Each row was made from one walk, in order. Every step used is in the known rows, and no mark comes twice. Write each row's walk.
Known rows:
fisaf -> padofu -> sili -> kaze -> roput -> pidi: [ 2.75 -2.10  0.57  1.65 -1.80 -0.10 -0.46  1.32  0.39 -3.00 -1.93  1.40
 -0.18 -0.54  0.82  3.00  1.79 -2.52  2.77 -0.45 -0.68  3.10 -1.60  3.42
 -3.02 -1.14  0.67  0.77 -4.55  2.33 -0.41]
pipep -> padofu -> roput: [ 1.07 -2.21 -0.93  1.70  3.79 -0.30  0.03 -0.34 -0.32 -1.15 -1.17  2.64
  0.23 -1.46 -0.50  0.64 -0.30 -1.31  3.34 -1.02 -2.45  1.79 -1.52  1.05
 -1.92 -0.05  0.62  0.06 -1.17  2.55 -0.89]
fired -> padofu: [ 1.35 -1.27  1.01  1.45 -0.20 -0.35  0.14 -0.52 -0.93 -1.35 -0.73  2.05
  0.18 -1.04 -1.28  0.27 -0.48 -0.96  1.13 -1.16  0.26  0.04  0.67  0.30
 -1.81 -0.48  0.48  0.41 -1.73 -0.43  0.50]
padofu -> sili -> kaze -> roput: [ 2.76 -2.79  0.48  1.45 -2.41 -1.14 -2.08  0.28 -0.11 -2.30 -0.87 -0.53
  0.06 -2.01  1.87  2.71  1.55 -2.93  0.04 -0.28 -1.29  1.40  0.80  2.54
 -1.36 -1.16  0.87  0.79 -1.97  2.35  0.34]
kaze -> padofu -> dazif: [ 0.99 -3.05 -0.57  1.53  1.30 -0.03  0.07 -0.71 -0.30 -1.19 -0.75  2.24
  1.05 -1.96  0.09  0.20 -0.08 -1.24  4.26 -0.41  1.82  1.48 -0.11 -0.47
 -0.20 -0.49  1.42  0.65 -1.02  0.84 -1.51]
fisaf -> padofu -> pidi -> kaze -> roput: [ 1.85 -1.04  0.36  0.51  0.47  0.39 -0.18 -0.56  0.05 -1.37 -3.39  3.79
  0.65 -0.70  0.63 -2.04  0.25 -1.37 -1.25 -0.64 -3.16  2.79 -0.15  0.77
 -1.98 -1.12  1.77  0.19 -4.30  2.40 -0.58]
vamu -> padofu -> roput: [ 1.51 -2.17 -0.83  1.02  3.49  0.77 -0.49 -2.03 -0.26 -1.22 -1.50  0.38
 -0.81 -0.70 -0.06  0.33 -0.26 -1.21  1.22 -0.58 -2.42  3.09 -1.92  0.21
 -1.73  0.29  0.59 -0.26 -1.68  2.04 -0.38]
fisaf -> padofu -> sili -> kaze -> roput: [ 2.95 -3.15  0.55  1.20 -1.83 -1.34 -0.74  0.58  0.48 -2.09 -1.61  1.62
  0.12 -1.31  1.23  2.60  1.23 -2.85  0.08 -0.56 -1.73  2.41  0.29  3.62
 -2.60 -1.35  0.90  0.91 -2.94  2.35 -0.32]
vamu -> padofu -> roput -> sili -> kaze: [ 2.79 -3.28  0.26  1.91  2.35  0.08 -2.75 -0.94 -0.66 -2.83 -1.78 -0.93
 -1.64 -1.59 -0.34  0.45  0.28 -2.09  0.02 -0.92 -2.35  3.64 -0.85  2.57
 -1.24  0.30  0.76  1.40 -1.40  0.89 -0.42]
pipep -> padofu -> kaze: [ 1.33 -2.99  0.15  0.66  2.65  0.10  0.22 -0.24 -0.57 -1.52 -0.40  2.48
 -0.04 -1.71  0.64  0.34 -0.58 -1.32  2.03 -0.96 -1.71  0.39  0.04  1.24
 -1.54 -0.10  1.20 -1.33 -1.27  0.42  0.07]
fisaf -> padofu: [ 0.76 -1.46  0.33  0.28  0.22 -0.66  1.02  0.35 -0.31  0.00 -1.58  3.10
  0.00 -0.07 -1.00 -0.29 -0.37 -1.14 -0.22 -0.91 -0.91  1.32 -0.07  1.62
 -1.70 -0.29 -0.27  1.12 -1.73  0.57 -0.33]
fisaf -> padofu -> dazif: [ 0.99 -2.56 -0.32  0.77  1.38 -0.41  1.10 -0.41 -0.37  0.02 -1.79  3.61
  0.61 -1.57 -0.52  0.28 -0.07 -1.14  0.74 -0.64  0.30  2.51 -1.63  1.02
 -1.94 -0.29  0.54  0.77 -1.31  0.77 -1.89]
vamu -> padofu -> roput -> sili: [ 2.52 -2.80 -0.56  1.36  1.90 -0.07 -1.64 -1.10 -0.87 -1.91 -2.10 -0.42
 -0.90 -1.21 -0.43 -0.06 -0.20 -1.25  1.72 -0.89 -2.79  4.08 -0.85  1.79
 -1.70  0.28  0.48  0.61 -0.87  1.55 -0.60]
pidi -> kaze -> roput: [ 2.03 -1.52  0.67  0.85 -2.28 -0.75 -1.41 -0.64 -0.43 -1.79 -1.29  1.23
  1.78 -0.77  1.35  0.30  0.51 -1.61 -0.18 -0.52 -2.62  0.74  1.99  0.97
 -0.42 -1.15  0.55  0.20 -2.55  2.58  1.12]
roput -> pidi -> kaze -> padofu -> dazif: [ 1.26 -2.22 -0.15  2.28  0.13  2.15 -0.48 -0.55 -0.47 -2.48 -1.36  2.07
  2.24 -0.54  0.87  0.33  0.05 -0.54  5.69 -0.39  1.58  2.40 -1.67 -1.64
  0.33 -0.29  1.13 -0.16 -3.50  1.06 -1.46]
fisaf -> padofu -> roput -> pidi: [ 1.18 -0.76 -1.24  1.61  1.43  1.08  0.95  0.38 -0.21 -1.04 -2.50  3.13
 -0.35  0.56 -0.58  0.96  0.13 -1.03  2.92 -0.49 -1.44  3.28 -3.70  1.07
 -3.29  0.13 -0.97  0.76 -3.26  2.12 -0.88]
sili -> kaze -> padofu -> roput -> pidi: [ 1.56 -1.92 -0.65  2.86  2.13  1.66 -1.31  0.28  0.06 -3.29 -1.14  1.13
 -0.63 -0.20  0.10  1.44  0.63 -1.90  4.80 -0.34  0.39  1.76 -2.22  0.57
 -1.22 -0.09  0.25  1.48 -3.65  1.51 -0.40]
fired -> sazoma: [-0.18 -0.48  0.63  0.35  2.47 -0.60 -1.09 -0.47 -0.94 -0.43 -0.01  1.56
 -0.66 -0.97 -0.30  0.18 -0.52 -1.80 -0.77 -0.95 -1.51 -0.86  0.25  0.96
 -1.25 -0.58  0.13  0.45 -0.81 -0.06  1.13]
fired -> padofu -> sili -> kaze -> roput: [ 3.51 -3.11  1.23  2.36 -2.17 -1.04 -1.60 -0.24 -0.18 -3.41 -0.87  0.47
  0.32 -2.25  0.92  3.18  1.17 -2.70  1.47 -0.81 -0.52  0.93  0.93  2.33
 -2.71 -1.53  1.71  0.24 -2.84  1.26  0.47]
vamu -> padofu: [ 1.04 -1.72  0.62  0.20  2.07  0.30 -0.18 -1.32 -0.40 -1.15 -0.80  0.22
 -0.72 -0.62 -0.74 -0.55 -0.24 -1.03  0.60 -0.87 -0.75  1.93 -0.27  0.42
 -0.61  0.05  1.01  0.02 -1.61  0.36  0.13]
roput -> sili -> kaze: [ 1.87 -2.18  1.32  1.38 -1.37 -1.12 -2.73  1.17 -1.24 -1.75 -1.19 -0.47
 -0.85 -1.74 -0.59  0.03  0.46 -2.01 -1.39 -1.00 -0.53  0.96  1.52  3.10
 -0.02 -0.14 -0.23  2.55 -0.62 -0.58  0.49]
pidi -> kaze -> padofu -> sili: [ 2.10 -3.40  0.28  1.46 -2.46  1.19 -1.39 -0.41 -0.38 -1.24 -0.84  0.84
  2.43 -0.21  2.04  1.15 -0.46 -1.11  2.53 -0.58 -0.94  1.96  1.19 -0.93
  0.49 -0.50  0.38 -0.47 -2.07  1.49 -0.45]

Which walk is each row?
[ 3.04 -2.21  0.96  1.21 -3.80 -1.43 -2.58  0.19 -1.09 -2.41 -1.97  0.27
  1.62 -1.31  0.91 -0.12  0.50 -1.61  0.19 -0.84 -2.92  1.84  2.97  2.52
 -0.41 -1.12  0.38  1.09 -1.85  2.05  0.89] => pidi -> kaze -> roput -> sili
[ 2.56 -1.60  0.30  1.87 -2.61  0.20 -1.88  1.06 -0.24 -3.29 -1.17 -1.00
 -0.20 -1.23  1.47  3.19  2.10 -2.56  2.84 -0.17 -0.22  2.17 -1.17  2.32
 -1.80 -0.97  0.63  0.66 -3.51  2.35  0.31] => padofu -> sili -> kaze -> roput -> pidi
[ 0.85 -1.64  0.45  1.37  3.18  1.12 -1.30 -0.01 -0.13 -1.93 -1.54  1.68
 -1.33 -1.48 -0.25 -1.91  0.29 -1.84  0.69 -0.64  0.71  0.91 -0.19 -0.24
  0.08 -0.15  1.97  1.49 -2.80 -0.18 -0.78] => sili -> kaze -> padofu -> pidi
[ 0.68 -0.33  0.20  0.61  0.82  1.93 -1.36 -0.80 -1.16 -0.31 -2.32  1.50
  0.44 -0.87  0.67 -2.41 -0.26 -0.67 -2.12 -0.60 -1.86  1.72 -0.81 -1.69
  0.07  0.15  0.68  0.20 -2.39  0.71 -0.23] => padofu -> pidi -> kaze
[ 0.55 -1.13 -0.19  0.87  2.68  1.01 -0.28 -0.28 -0.39 -0.95 -1.72  2.28
 -0.60 -1.15 -0.31 -2.55 -0.22 -0.98  2.51 -0.59  0.39  1.37 -0.21 -0.99
 -0.29 -0.21  1.65  0.74 -2.28  0.46 -0.88] => kaze -> padofu -> pidi
[ 2.39 -2.37  0.71  2.27 -0.01 -0.33 -1.15  1.28  0.21 -4.12 -0.97  0.58
  0.19 -1.67  0.64  3.11  1.84 -2.48  5.62 -0.90 -0.50  2.33 -1.29  3.08
 -1.96 -1.17  1.80 -0.03 -3.99  2.76 -0.54] => pipep -> padofu -> sili -> kaze -> roput -> pidi
[ 2.22 -2.57 -0.80  1.39  0.18 -0.88 -0.57  0.55 -0.79 -0.60 -2.77  2.52
 -0.18 -0.80 -0.68  0.17 -0.33 -1.36  0.88 -0.92 -2.95  3.71 -0.53  2.97
 -2.76 -0.04 -0.89  1.83 -0.97  1.67 -0.90] => fisaf -> padofu -> roput -> sili
[ 2.51 -2.52 -0.28  0.41 -1.00 -0.90 -0.80 -0.69 -0.47 -1.89 -0.87  1.07
 -0.06 -1.84  2.17  0.89  0.51 -2.14  0.29 -0.05 -2.40  0.34  1.28  1.77
 -2.29 -1.00  0.99 -0.80 -1.80  1.83  1.35] => padofu -> kaze -> roput
[ 1.82 -3.11 -0.54  2.42  2.19  0.32 -1.43 -0.45  0.19 -2.19 -0.86  1.49
 -0.40 -0.98  0.55  1.14  0.10 -2.19  2.10 -0.44 -0.75  1.02 -0.20  0.77
 -0.77 -0.24  0.45  1.66 -2.02  1.58 -0.34] => sili -> kaze -> padofu -> roput
[ 1.82 -3.00  0.22  0.00  2.34  1.14 -0.35 -1.92 -0.49 -1.60 -0.71  0.18
 -0.99 -1.04  0.97 -0.01 -0.58 -1.26 -0.14 -0.50 -1.76  1.66 -0.61  0.32
 -1.46  0.22  1.35 -1.75 -1.73 -0.07  0.59] => vamu -> padofu -> kaze
[ 1.01 -0.15  0.57  1.18 -1.74  1.97 -1.06  0.15 -1.06 -1.52 -1.34  0.70
  1.12  0.57  0.23  0.18  0.12 -0.57  1.12 -0.62 -0.63  1.46 -1.23 -0.68
 -0.12  0.05 -0.67  0.26 -3.19  0.95  0.61] => roput -> pidi -> kaze
[ 1.65 -3.04 -0.19  1.27 -1.37  0.25 -0.61  0.14 -0.26 -0.84 -0.59  0.74
  0.97 -0.74  1.00  1.35 -0.10 -1.41  3.99 -0.52  0.24  1.74  0.85 -0.03
 -0.38 -0.47  0.41  0.19 -1.14  1.27 -0.57] => kaze -> padofu -> sili
[ 1.68 -0.58  0.15  0.73 -0.08  0.56 -1.55 -0.94 -0.56 -1.52 -2.64  1.76
  0.73 -1.39  1.41 -1.84  0.56 -1.40 -1.02 -0.39 -2.76  1.81  0.19 -0.45
 -0.75 -0.83  1.69  0.01 -3.36  2.44  0.09] => padofu -> pidi -> kaze -> roput
[ 1.99 -1.74  0.89  1.20 -0.74 -1.61 -1.70  0.14 -0.05 -2.53 -0.78  0.58
 -0.43 -1.78  0.43  1.05  1.26 -2.69 -0.66 -0.46 -1.10  0.05  1.60  2.72
 -1.03 -1.13  1.05  1.61 -2.30  1.66  0.99] => sili -> kaze -> roput
[ 1.09 -1.17  0.64  0.32  3.22  2.56 -1.20 -2.23 -0.65 -1.33 -2.41  0.78
 -0.29 -0.58  0.19 -2.79 -0.45 -0.50 -1.48 -0.82 -2.06  3.13 -1.58 -1.77
  0.00  0.29  2.10 -0.85 -3.31  0.49 -0.59] => vamu -> padofu -> pidi -> kaze
[ 3.71 -3.84  0.40  0.49 -0.13 -1.09 -1.72 -1.05 -0.57 -3.52 -1.61 -0.57
 -0.79 -2.06  1.35  0.08  0.46 -1.96  1.34 -0.61 -2.96  2.75  1.56  3.25
 -2.22 -0.79  2.14 -0.94 -1.96  1.11  0.92] => vamu -> padofu -> kaze -> roput -> sili
[ 1.44 -0.57 -0.92  2.01 -0.33  2.40 -1.37 -0.48 -0.94 -1.63 -2.06  0.90
  0.96  0.45  1.05  1.02  0.02 -0.74  1.92 -0.28 -2.22  2.61 -2.81 -0.89
 -1.18  0.27 -1.02  0.06 -3.13  2.39  0.11] => padofu -> roput -> pidi -> kaze
[ 2.82 -1.63  0.70  0.86 -0.92 -0.48 -1.34  0.27 -0.65 -1.96 -4.02  2.96
  0.70 -1.22  0.38 -2.37  0.36 -1.36 -0.76 -0.96 -3.52  3.83  0.92  2.37
 -1.91 -1.10  1.51  0.89 -3.58  1.95 -0.76] => fisaf -> padofu -> pidi -> kaze -> roput -> sili
[ 2.63 -2.04  0.07  0.61  1.28  0.98 -0.29 -1.29 -0.06 -3.86 -1.29 -0.02
 -0.99 -0.76  1.44  0.77  0.84 -1.62  3.65 -0.19 -1.51  2.41 -1.45  1.40
 -2.69 -0.65  2.08 -1.94 -4.23  1.51  0.97] => vamu -> padofu -> kaze -> roput -> pidi
[ 1.65 -1.09 -0.79  1.79  0.31  2.12  0.08 -0.18 -0.41 -1.44 -2.76  3.05
  1.03  1.13  0.41  0.90 -0.22 -0.68  1.53 -0.55 -2.66  3.51 -3.19  0.13
 -2.42  0.05 -1.04  0.12 -4.16  2.49 -0.69] => fisaf -> padofu -> roput -> pidi -> kaze
[ 0.16 -0.90  0.13  0.75  4.54  0.49  0.22  0.05 -0.59 -0.82 -1.81  3.01
 -0.71 -1.97 -1.17 -2.23 -0.10 -0.89  1.93 -1.25 -0.94  1.65 -1.49 -0.01
 -1.04 -0.04  2.03  0.06 -2.08  0.83 -1.40] => pipep -> padofu -> pidi
[ 2.62 -1.23  0.50  1.06 -1.72 -0.19 -2.74  0.03 -1.27 -2.20 -3.28  0.63
  0.60 -1.98  1.02 -2.32  0.63 -1.38 -0.31 -0.70 -3.06  2.86  1.44  1.17
 -0.66 -0.84  1.47  0.89 -2.68  1.92 -0.15] => padofu -> pidi -> kaze -> roput -> sili
[ 1.76 -2.28  0.81  1.72  1.70  0.36 -2.55  0.90 -0.76 -2.49 -2.12  0.84
 -1.38 -2.06 -0.55 -2.28  0.38 -1.85  0.92 -0.96  0.40  1.86  0.88  1.36
  0.22 -0.21  1.73  2.43 -2.11 -0.70 -0.92] => roput -> sili -> kaze -> padofu -> pidi
[ 3.62 -3.59  0.19  0.50 -1.90 -1.93 -0.56  0.51 -0.48 -2.29 -2.33  2.44
 -0.10 -1.62  1.13  0.26  0.27 -2.12  0.53 -0.63 -3.20  2.30  1.89  4.45
 -3.39 -1.20  0.78  0.16 -2.02  1.22  0.46] => fisaf -> padofu -> kaze -> roput -> sili
[ 1.42 -3.40 -0.02  1.77  0.26  0.88 -0.71 -1.28 -0.35 -1.61 -1.11  2.26
  2.56 -1.32  1.13  0.08 -0.44 -0.85  2.96 -0.47  0.51  1.68  0.27 -1.39
  0.79 -0.49  1.40 -0.05 -1.89  1.05 -1.30] => pidi -> kaze -> padofu -> dazif
[ 2.72 -3.38 -0.46  2.36 -0.86  0.40 -2.39 -0.38 -0.86 -2.15 -2.04  1.33
  1.74 -0.49  0.96 -0.07 -0.68 -1.10  3.04 -0.78 -2.61  2.69  1.29  0.67
 -0.14 -0.21 -0.12  1.07 -1.64  1.96 -0.39] => pidi -> kaze -> padofu -> roput -> sili
[ 3.32 -3.13  0.04  0.70 -2.63 -1.68 -1.96  0.26 -1.10 -2.53 -1.56  0.28
 -0.14 -2.38  1.82  0.49  0.59 -2.11  0.79 -0.38 -2.77  1.28  2.29  3.35
 -2.22 -0.92  0.82  0.02 -1.14  1.23  1.19] => padofu -> kaze -> roput -> sili
[ 2.94 -2.31  0.80  1.63 -0.28  0.84 -1.63 -0.29  0.29 -4.24 -1.14 -1.65
 -0.86 -0.91  1.01  2.76  1.89 -2.40  3.40 -0.41 -0.51  3.64 -1.90  2.16
 -1.86 -0.79  1.89 -0.31 -4.43  2.18  0.05] => vamu -> padofu -> sili -> kaze -> roput -> pidi
[ 3.34 -1.36  1.32  2.01 -1.25 -0.10 -2.20 -0.56 -1.29 -3.32 -3.32  1.89
  0.76 -2.16 -0.04 -1.94  0.24 -1.19  0.57 -1.22 -2.33  2.39  1.50  1.03
 -1.97 -1.27  2.26  0.32 -3.58  0.95 -0.05] => fired -> padofu -> pidi -> kaze -> roput -> sili
[ 1.61 -3.22  0.90  1.66  1.14 -0.24 -1.19  0.69 -0.28 -1.78 -0.34  0.84
  0.13 -1.94  0.32  2.22  0.46 -2.13  1.97 -1.19 -0.72  1.56 -0.39  1.94
 -0.64 -0.36  1.15  0.20 -1.43  1.03 -0.83] => pipep -> padofu -> sili -> kaze
[ 1.83 -2.85 -0.77  2.04  0.73  1.21 -1.17 -1.29 -0.24 -1.54 -1.37  2.11
  1.82 -0.01  1.41  0.37 -0.76 -1.05  2.46 -0.45 -2.34  1.77  0.23 -0.98
 -0.24 -0.25  0.07  0.18 -2.28  2.44 -0.29] => pidi -> kaze -> padofu -> roput
[ 2.73 -3.06 -0.06  1.95  0.66 -0.80 -1.56  0.74 -0.56 -1.62 -2.55  1.92
 -0.96 -1.16 -0.58  0.83  0.16 -2.21 -0.85 -0.97 -2.55  3.13 -0.64  3.85
 -2.34 -0.06 -0.59  2.56 -1.55  1.04 -0.70] => fisaf -> padofu -> roput -> sili -> kaze
[ 2.30 -3.33  0.17  2.51  2.80 -0.98 -2.19  0.69 -0.73 -2.71 -1.47  1.14
 -0.57 -2.27 -0.70  0.90  0.24 -2.15  2.11 -1.40 -2.38  2.34 -0.36  3.48
 -1.41 -0.08  0.63  1.76 -1.04  1.35 -0.91] => pipep -> padofu -> roput -> sili -> kaze
